What can hang from each mark:
J_331: J_759 J_936
J_625: J_349 J_650 J_759
J_641: J_759 J_936
J_759: J_325 J_625 J_641
J_325: J_349 J_759
J_936: J_331
J_650: J_325 J_625

Every row comes from one small tree of marks. The marks that hang from a mark follow it in brackets, in the order of their numbers. Every link used is in the known rows. Which tree was each row made from?
In the rows, zero is written as 128.
Known rows:
J_936{J_331{J_759{J_641}}}: [116 120 168 107 133 190  91 158 134  89  93  95 148 140 169  85 152 147
 111  84 143  98 149 179 106 112 129 155 103 133 114 126 148  95 178 136
 115 114 126 127 104  91  90 154  98  92 165 147 118 161 129 158 206 138
  97 132 105 117  82 132 112  78 125 183 162 146 124  66  83 137 103 136
 151 145 145 138 121 114 142  88]
J_325{J_349 J_759{J_625}}: [160 148 170 184  98 103 141 131 111 143 146 121  67 107 133 137 130 115
 116 130 120 128 127  69 140 162 130 124 110 110 146 145 113 109 138 142
 118 117 141 155  89 158 126 117 139 158 120 110 115  98 122 104 132 144
 138 111 140 122 166 146 129 119 147 124 101 131 197 170 138 123 107  86
 137 133 103 142 101 142 147 153]
J_325{J_759{J_625{J_349} J_641{J_936}}}: [148 130 203 155  83 114 141 151  99  95 130  74  70 109 159 111 136 142
  93  86 126 115 136  87 126 161 125 128  79 109 152 125  84 109 133 130
 104  81 160 148  52 145 118 153 156 128 153 114 105 132 142 135 149 139
 123 122 126 110 130 168 130 117 158 134 101 111 164 136 104 131  98  94
 130 119 131 110 101 130 156 112]
J_650{J_325}: [126 128 139 174 110 108 159 117 130 145 131 155 115 116  99 149 122 122
 132 134 123 127 139 105 131 134 124 112 140 127 137 130 148 129 121 132
 129 149 117 117 148 140 130 135 103 154 106 137 156  96 118 110 124 147
 120 130 127 119 160 129 112 149 121 139 138 134 140 124 128 120 111 130
 137 127 124 146 125 132 123 140]
J_759{J_641{J_936}}: [122 108 161 102 118 149 126 152 120  72 118  84 124 121 161  97 124 153
 101  81 135 118 121 133 127 132 119 144  94 115 142 109 108 119 120 130
 117  95 146 122  86 114 113 156 139  95 158 140 120 154 161 157 149 135
 120 127 115 108  86 151 133 118 157 147 135  96  98 102  91 149 128 132
 118 125 146 103 143 115 148  97]
J_331{J_759{J_625{J_650}} J_936}: [155 100 191 127  99 186  86 106 106 149 146  93 139 105 190 110 118 147
 157  98 135 105 155 143 114 126 103 139 138 124 109 138  99 133 170 111
 125 111 141 120 113 128 114 131 148  93 152 141  93 130 102 132 169 149
 129 140 138 108 147 142 107 109 119 192  99 150 159  90  94 111 106 135
 147 162 138 149 107 110 166 127]
J_936{J_331{J_759{J_625 J_641}}}: [132 120 184 111 123 205  94 129 120  85 107  98 123 118 188  81 129 157
 124  86 136  84 165 171 121 118 109 161 103 121 100 140 131 104 195 119
 115 113 134 141  94  91  95 151 120  71 165 145 103 161 130 152 212 144
 102 133  94 110  96 169 106  78 128 195 152 143 147  70  68 126  90 136
 168 156 137 148 109 109 145  95]
J_759{J_325{J_349} J_625{J_650} J_641{J_936}}: [164 112 205 157  80 167 156  95  80 102 175 111  56  40 167 100  64 161
 147  91 129 122 158  80 178 168  66 152  65 115 142 147  65 149 143  94
  89 115 172 138  93 172 126 126 166 101 138 116  88 121 151 126 126 154
 120 112 118  62 184 224 126 124 154 174  98 101 211 147  90 122  93 121
 140 147 124 131 110 114 188 161]
J_331{J_759{J_641}}: [123 126 178 137 134 164 108 153 122 110 120  96 130 136 188  96 150 157
 114  84 151 118 148 155 107 111 120 142 113 123 134 118 140 103 152 154
 119 114 137 104 105  97 103 168 102  89 157 151 128 133 127 161 159 152
 106 132 119  95  98 144 112  92 146 172 154 146 128  82  89 130 120 123
 148 126 137 132 119 119 157  99]
J_936{J_331{J_759{J_325 J_625 J_641}}}: [137 118 199 129 106 220  92 104 100  88 116 112 113 104 191  77 110 169
 128  83 131  97 197 163 124 132  93 179  86 116  98 154 115 117 221  97
  92 118 149 154  80 105 100 149 133  62 161 143  93 162 129 158 218 147
  93 135  92  95 116 204 100  64 136 210 151 139 173  69  57 130  74 138
 171 161 136 160  95  97 156 121]
J_759{J_325 J_625{J_349} J_641}: [147 120 188 180  85 147 143  92  83 117 160  94  55  66 172  96  89 152
 128 112 133 123 178  93 155 150  85 155  66 113 149 139  73 147 171 109
 107 120 167 140 102 151 121 129 148 111 147 108  97 107 133 143 131 143
 104 125 103  68 165 214 112 124 157 170 104 119 208 132  95 113  89 107
 175 144 117 142  80 115 163 167]
J_625{J_349 J_759{J_641}}: [131 144 180 172  94  83 140 188 115 135 124  71  81 117 138 119 157 106
 107 116 124 124 124  78 107 153 138  99  81 131 185 136 109  95 111 161
 130  94 144 124 102 129 110 151 101 155 149 110 129 101 130 129 130 126
 121 106 136  89 129 135 133 129 144 129 115 141 154 131 140 126 140  82
 139 103 120 111  98 163 158 123]
J_650{J_625}: [130 125 141 159 117 103 162 122 134 149 133 151 109 108 105 158 131 133
 145 145 126 130 152 109 142 128 120 113 137 129 130 127 142 116 111 149
 132 150 114 116 142 142 130 136 117 143 103 121 143 104 110 119 128 136
 108 130 120 117 160 129 121 163 120 145 125 128 136 139 120 124 115 135
 136 137 122 146 121 124 121 137]
J_325{J_349 J_759}: [141 155 158 175 112  81 137 165 131 151 136 116  89 125 119 145 149 105
 106 129 119 135 104  74 124 162 147 116 112 117 165 135 130  95 124 160
 121 117 136 142 112 147 118 126 111 173 117 109 124 103 126 113 120 142
 137 110 149 127 144 107 134 120 140 110 113 135 170 166 155 131 124  86
 131 117 100 134 108 155 142 140]
J_936{J_331}: [119 127 121 101 128 157 112 130 138 108 103 127 149 129 123 113 132 126
 120 126 121 104 131 163 123 125 130 145 118 128 102 140 130 110 155 111
 126 121 116 146 127 122 114 119 121 129 139 132 117 157 129 126 180 122
 116 136 114 141 108 127 125 108 107 146 138 125 125 106 118 135 119 132
 138 142 134 136 125 126 120 115]
J_936{J_331{J_759{J_625}}}: [128 120 161 113 129 201  87 107 126 108 103 128 139 123 165  95 123 144
 135 113 129  89 153 166 126 117 113 157 124 126  88 149 143 114 196 101
 109 123 121 155 116 103 107 138 131  84 149 140 103 158 119 130 208 140
 110 140 103 134 120 159 108  79 105 176 143 148 159  83  82 128  92 139
 156 170 128 147 106 109 131 112]
J_325{J_349 J_759{J_625{J_650} J_641}}: [170 154 197 198  87 111 155 166  99 139 170  95  50  81 147 138 128 126
 133 101 123 127 147  70 141 179 107  98  84 129 175 135  96 105 123 166
 105 127 154 126  87 163 112 132 122 172 125 105 106  84 122 119 133 150
 137  90 145  81 173 147 134 125 156 147  88 139 213 165 127 112 110  84
 146 105 109 136 112 162 178 142]
J_641{J_759{J_325{J_349}} J_936{J_331}}: [126 115 163 109 113 198  94  84 130  55  99 115 149 119 140  73  95 141
 112 111 117  76 110 131 168 137 121 192 115 123 120 171 122 104 171  77
  88  96 139 159  76 136 140 138 139  84 154 133 111 188 171 109 164 127
 125 130  93 116 117 196 121  80 113 154 138  67 144  92  98 165  97 154
 128 148 112 117 110  83 150 124]
J_331{J_759 J_936}: [123 103 168 103 120 171  78 131 127 143 112  84 171 145 182 101 146 144
 116 102 140 108 126 157  89 105 142 160 145 116 116 126 122 115 173 134
 142  93 134 121 113 100 104 154 132  93 165 146 110 146 114 147 164 148
 116 150 129 129  96 115 110  94 129 177 133 148 116  74 106 136 124 138
 145 156 138 140 110 104 153 114]
J_650{J_325{J_349 J_759{J_641{J_936}}}}: [137 139 191 187  93  85 173 171 118 118 136 106  80 103 115 138 141 122
  87 100 123 129 115  55 130 162 136 121 102 106 174 123 130  90 112 163
 118 114 130 120  92 144 108 152 101 161 130 127 147  89 139 120 130 163
 123 116 132  99 142 138 121 143 158 137 132 114 161 136 114 137 113 102
 127 115 116 132 120 143 153 131]
J_650{J_625{J_759}}: [139 140 162 172  97  84 169 148 131 156 126 136  97 123  95 164 148 107
 150 140 107 124 155  87 114 150 141  97 129 126 149 143 143  92 104 157
 127 140 127 126 115 130 137 146 106 158 112 120 152 102 113 113 143 133
 123 117 134 113 153 131 127 148 130 139 116 145 138 144 130 122 128 113
 122 121 126 144 111 153 129 121]
J_625{J_349 J_650 J_759{J_325 J_641{J_936}}}: [148 142 210 177  63 104 153 162  95 133 132  81  72  83 134 131 120 126
 135 102 113 129 144  58 130 181  96  90  61 136 179 145  64 116 109 117
  89  94 169 128  86 165 124 140 126 149 142 113 110 102 140 111 126 121
 127  94 139  63 165 180 141 127 143 154  89 109 186 138 122 125 124  93
 110 111 138 112  92 158 191 125]
J_641{J_759{J_625} J_936}: [138 108 160 106 118 193 104  85 112  56 124 114 134 133 164  93  96 159
 127 101 118  91 122 138 168 128 112 169 142 120 114 149 119 125 140  79
  92  98 139 147  61 121 162 152 164  65 146 146 117 182 168 110 150 128
 147 133 104 121 125 198 131  93 115 142 126  70 116  98  84 144 104 154
 118 126 124 106 126  80 135 107]

Write each row's tree:
[156 108 207 166  65 153 151  91  80 105 161  96  56  51 165 106  72 163
 148  96 131 120 168  83 169 164  60 134  57 119 140 135  45 156 137  85
  89 110 174 133  95 182 124 124 162 107 139 108  85 116 148 122 128 139
 109 114 119  66 192 229 124 130 144 168  86  94 208 137  97 118  83 117
 146 144 132 122 100 110 189 154] => J_759{J_325 J_625{J_349 J_650} J_641{J_936}}
[130 130 200 144  76 125 129 153 103  97  99  73  91 103 143  93 128 127
 106 101 114 103 140  86 112 160 119 139  56 116 151 149  87  98 150 101
  98  73 160 158  70 132 107 146 130 118 172 111 105 140 148 132 171 121
 107 118 111  95 109 178 128  99 147 155 117 109 162 108 107 139 121 101
 125 131 138 112  88 132 162 110] => J_625{J_349 J_759{J_325 J_641{J_936{J_331}}}}
[145 157 160 189  87  72 152 170 118 180 131 103  91 107 101 161 148  96
 154 144 108 135 117  64 127 159 115  61 108 155 174 147  97 111  86 144
 114 117 136 121 134 169 137 117 104 194 120 102 125  86 112  83 104 114
 145  92 155 100 186 115 147 153 108 110  87 139 188 165 167 113 141  83
 117 104 120 116  95 178 161 136] => J_625{J_349 J_650 J_759}
[163 126 182 198  89 128 174 131  98 145 181 123  53  48 135 140  97 135
 151 109 130 127 156  79 170 153  79 104  94 136 162 137 104 139 115 146
 115 152 133 103 139 167 123 134 109 157 111 118 121  73 125 114 125 164
 120 105 129  66 198 169 123 159 138 169 109 143 205 150 117 103  96 110
 169 125 115 148 116 144 170 163] => J_759{J_625{J_650{J_325{J_349}}} J_641}
[139 125 166 123 118 195  91 112 123 123 115 134 129 110 156 112 120 138
 158 111 126  94 158 165 132 127  95 124 126 146  96 153 129 120 178 102
  98 136 126 138 121 128 114 127 121 102 138 140 103 147 111 120 199 136
 118 128 111 123 150 158 117  91  96 177 128 151 175  98  91 118  90 139
 146 157 134 148 110 122 152 113] => J_936{J_331{J_759{J_625{J_650}}}}
[153 127 173 173  90 128 153 131  92 145 165  92  58  68 159 125 103 136
 152 111 139 125 156  98 162 148  83 102  80 143 164 129  73 138 115 138
 115 130 152 114 124 162 123 124 127 147 133 108  97  94 130 118 123 141
 120 105 123  76 185 170 127 151 133 152  94 127 198 153 120 109 103 101
 168 123 124 123 107 141 169 151] => J_759{J_625{J_349 J_650} J_641}
[149 119 195 111  95 163 123 153 104  66 111  85  98 120 160  98 134 150
 103  74 115  96 151 123 118 163 126 149  84 104 119 135 102  95 157 115
  97  91 158 162  35 112 111 152 153 101 159 140  96 171 150 149 208 129
 124 119 112 125  93 168 128  83 157 167 122 109 143 106  79 136  98 112
 121 126 147 130 121 125 142  81] => J_325{J_759{J_625 J_641{J_936{J_331}}}}
[140 128 200 111  88 164 120 158 101  69 105  91 111 122 150  97 133 139
 116  82 104 103 155 114 104 162 118 148  70 107 131 153 103  91 164 101
  92  87 166 164  48 112 108 153 131  93 162 137 111 166 163 152 195 118
 119 113 115  99  87 183 124  76 157 179 129 113 127  88  86 143 118 114
 109 125 150 124 112 132 152  82] => J_625{J_759{J_325 J_641{J_936{J_331}}}}
[134 103 204 120 114 192 106 118 102  79 121  95 114 118 208  75 118 179
 117  70 144 105 148 145 133 118 106 163 108 111 118 130 119 120 167 110
 102  96 146 132  70 100 111 171 145  50 167 152 110 156 149 153 174 156
 113 142 109 101 105 187 110  85 151 181 143 123 133  81  58 128  98 138
 139 150 142 129 119  99 162  97] => J_331{J_759{J_625 J_641{J_936}}}
[154 105 184 119  93 165 138 132  94  92 152  97  95  81 163 115  95 163
 147  76 131 121 150 120 159 152  83 130  88 123 132 123  80 136 116 107
  99 117 151 124  83 142 123 141 152  97 141 132 101 141 155 132 147 137
 130 112 122  91 148 190 140 122 142 165 107 101 153 126  83 125 109 127
 121 131 145 117 139 124 164 115] => J_759{J_625{J_650} J_641{J_936}}
[146 122 200 194  65 102 170 144 103 113 135 106  60  99 124 138 128 135
  96 104 123 119 139  59 133 164 117 111  87 110 160 124 111 115 126 134
 108 109 140 128  75 148 116 152 120 152 133 132 130  96 135 115 143 152
 119 124 122  99 159 168 114 140 146 143 113 111 181 137 103 123  85 102
 135 117 118 137 101 137 153 127] => J_650{J_325{J_759{J_625{J_349} J_641{J_936}}}}
[149 107 187 180  73 121 174 118  94 120 154 105  65  57 135 128  89 144
 145 103 132 118 141  73 167 152  80 106  85 132 158 127  77 148  97 114
 108 120 140 107 117 172 122 135 129 137 133 121 118  92 135 100 124 149
 119 127 124  77 194 188 122 160 130 153 101 106 190 139 102 116  89 115
 141 132 133 119 112 129 174 144] => J_759{J_625{J_349 J_650{J_325}} J_641{J_936}}
[128 109 191 143 110 167  91 101 118 150 126  99 141 106 186  97 117 140
 118 108 141 109 136 115 107 122 126 173 124 103 122 141 112 127 194 115
 131  98 148 136 125 133 101 137 142  97 160 124 104 117 112 142 146 167
 104 147 123 102 128 145 100  96 145 184 127 146 168  91 108 132 107 125
 160 179 113 154  91 100 171 153] => J_331{J_759{J_325{J_349}} J_936}
[151 160 163 226  76  60 180 151 122 194 144 131  73  96  74 183 139 102
 139 150 113 138 127  58 135 168 113  53 119 151 180 127 116 122  89 160
 109 147 120 105 141 181 132 125  87 226  96 114 143  54  95  78 101 135
 130 100 158  96 219 117 130 172 105 113  91 137 210 173 157 105 101  98
 127 104 110 138  95 166 164 151] => J_625{J_349 J_650{J_325{J_759}}}
[139 106 203 120  94 186 128  89  91  68 131 101  76  59 171  74  77 160
 117  87 128  91 161 113 166 155  90 188  53  98 115 153  79 128 192  74
  98 101 164 167  78 145 104 128 166  77 166 115  92 151 161 141 179 152
 102 130  92  92 131 220 113  92 155 183 122  92 187 112  78 131  83 130
 155 170 129 136 104  98 164 146] => J_759{J_325{J_349} J_625 J_641{J_936{J_331}}}
[121  96 192 107 123 180  76 157 117 118 120  54 149 140 208  83 155 155
 102  66 151 103 139 161  81 107 136 165 116 110 128 113 116 110 169 159
 143  86 142 105  93  94  86 169 119  77 178 146 109 139 124 175 178 159
 102 145 116 105  73 125 110  90 154 202 143 153 112  59  89 138 124 132
 157 140 138 131 119 106 165  98] => J_331{J_759{J_641} J_936}
[157 140 215 168  75 121 150 164  94 119 146  92  78  75 141 125 116 127
 143  91 108 130 145  57 131 182  98 106  67 123 177 155  82 110 110 128
  90 101 165 123  79 156 120 138 124 141 140 116 115 104 151 121 124 137
 136  86 148  59 161 175 140 115 156 161 101 112 186 137 121 127 128  98
 104 110 134 122 110 159 193 120] => J_625{J_650 J_759{J_325{J_349} J_641{J_936}}}
[153 105 232 137  80 210  89 109  84 125 155  78 109  84 222  90 109 175
 153  66 136 107 193 135 112 135  75 160  95 109 116 139  78 142 194 114
 108 102 170 117  84 122 101 151 143  67 166 143  70 124 114 165 182 162
 108 125 118  67 138 196 104  84 150 234 104 150 182  73  65 113  86 135
 166 157 142 156  96  97 193 127] => J_331{J_759{J_325 J_625{J_650} J_641} J_936}
[145 106 199 149  79 153 143  85  82  86 141  96  59  65 178  84  82 163
 117  98 134 109 160  88 161 154  86 167  58 100 132 139  59 152 165  78
 101  93 174 145  82 156 124 138 174  81 158 108  96 131 158 134 137 140
 102 133 101  83 150 231 115 119 155 162 113  89 187 120  82 127  82 124
 150 155 133 120  94  95 171 150] => J_759{J_325 J_625{J_349} J_641{J_936}}
[154 142 191 189  79  93 173 173 120 138 150 117  78  87 104 158 130 122
 125 110 119 134 116  54 142 172 111  83  98 128 184 126 115 104  85 162
 108 127 137  99 109 170 123 140  99 186 113 129 145  73 133 103 119 147
 134 101 149  91 181 129 135 155 135 143 110 117 179 157 131 118 111 103
 110 103 123 137 131 163 171 125] => J_625{J_650{J_325{J_349 J_759{J_641{J_936}}}}}
[136 104 182  99 103 214  93  78 109  69  89 132 135 114 170  78  93 161
 132  95 126  88 154 153 139 133  99 187 107 110  75 158 115 128 205  51
  85  98 141 172  81 115 119 139 165  53 157 143  97 185 150 133 211 134
 109 152  98 130 110 205 109  73 120 177 136 108 152  76  66 135  79 153
 123 182 139 139 109  85 145 105] => J_641{J_936{J_331{J_759{J_325 J_625}}}}
[163 156 183 196  82 107 151 145 105 170 150 131  83  90 117 156 119 106
 158 138 108 132 146  52 133 180 101  91 100 137 165 170 102 117 117 126
  93 133 152 134 115 170 138 118 116 174 111 102 121  89 121  98 112 127
 140  85 155  81 193 156 132 125 132 139  87 136 208 161 154 109 134  98
 119 117 113 143  99 171 173 148] => J_625{J_650 J_759{J_325{J_349}}}
[140 143 199 217  74  74 177 147 109 152 137 108  53  85 119 147 140 127
 135 134 117 128 175  59 127 160 112 104  79 124 173 142 112 106 124 157
 116 124 149 123 112 151 115 146 103 158 128 102 135  74 120 127 131 141
  97 107 119  70 173 170 123 153 145 159 107 135 183 138 121 120 108  92
 147 124 122 146  74 149 157 144] => J_650{J_625{J_349 J_759{J_325 J_641}}}
[144 125 202 136  97 222  99 110 102 104 123 113 111  93 189  95 105 164
 157  86 128  98 203 158 131 141  72 146  85 127 103 151 111 120 194  94
  88 130 148 140  94 120 104 137 124  82 152 135  86 141 121 146 211 140
 102 119 101  82 144 201 106  74 124 214 131 147 195  78  65 113  76 136
 163 157 142 161 102 113 171 110] => J_936{J_331{J_759{J_325 J_625{J_650} J_641}}}
[127 111 183 116 106 167 123 126 115  76 117  97 106  87 157  74 104 146
 100  84 132 103 132 113 148 143 112 180  64 107 133 143  98 115 169  97
 109  97 157 148  89 139 102 135 141  94 161 121 108 155 170 147 163 147
  94 131  95  97 107 187 114  99 152 169 136  89 157 104  96 144 107 125
 137 158 134 126 116 107 162 131] => J_759{J_325{J_349} J_641{J_936{J_331}}}
[163 131 199 184  86 154 147 106  83 138 181 118  47  42 165 116  79 146
 161 107 132 127 183  81 171 169  64 129  67 119 155 150  67 147 148 124
  96 137 164 124 114 174 119 122 136 125 126 106  96  90 134 134 121 157
 117  95 122  55 201 208 119 124 154 182  95 128 233 151 105 107  89 109
 166 145 114 150 104 128 189 173] => J_759{J_325{J_349} J_625{J_650} J_641}
[142 150 194 242  81  52 208 171 132 162 158 135  49  88  90 183 152 119
 114 130 125 135 149  46 137 161 132  94 109 118 183 129 154  84 104 204
 135 151 119  98 126 157 112 156  68 201 100 114 170  47 111 110 127 175
 102 110 127  83 184 132 112 176 145 155 133 132 185 157 126 115  88 100
 153 117 104 166 106 160 147 147] => J_650{J_325{J_349 J_759{J_641}} J_625}
[136 130 180 103 109 141 118 185 121  69  94  75 123 147 147 109 159 143
  87  71 112 108 125 133  97 156 142 137  88 114 134 118 116  76 139 143
 107  85 150 142  50 110  99 151 129 117 152 143 116 168 153 151 197 121
 120 117 120 128  74 135 140  84 158 153 132 110 120  98  96 146 115 111
 105 108 153 118 134 135 148  65] => J_325{J_759{J_641{J_936{J_331}}}}
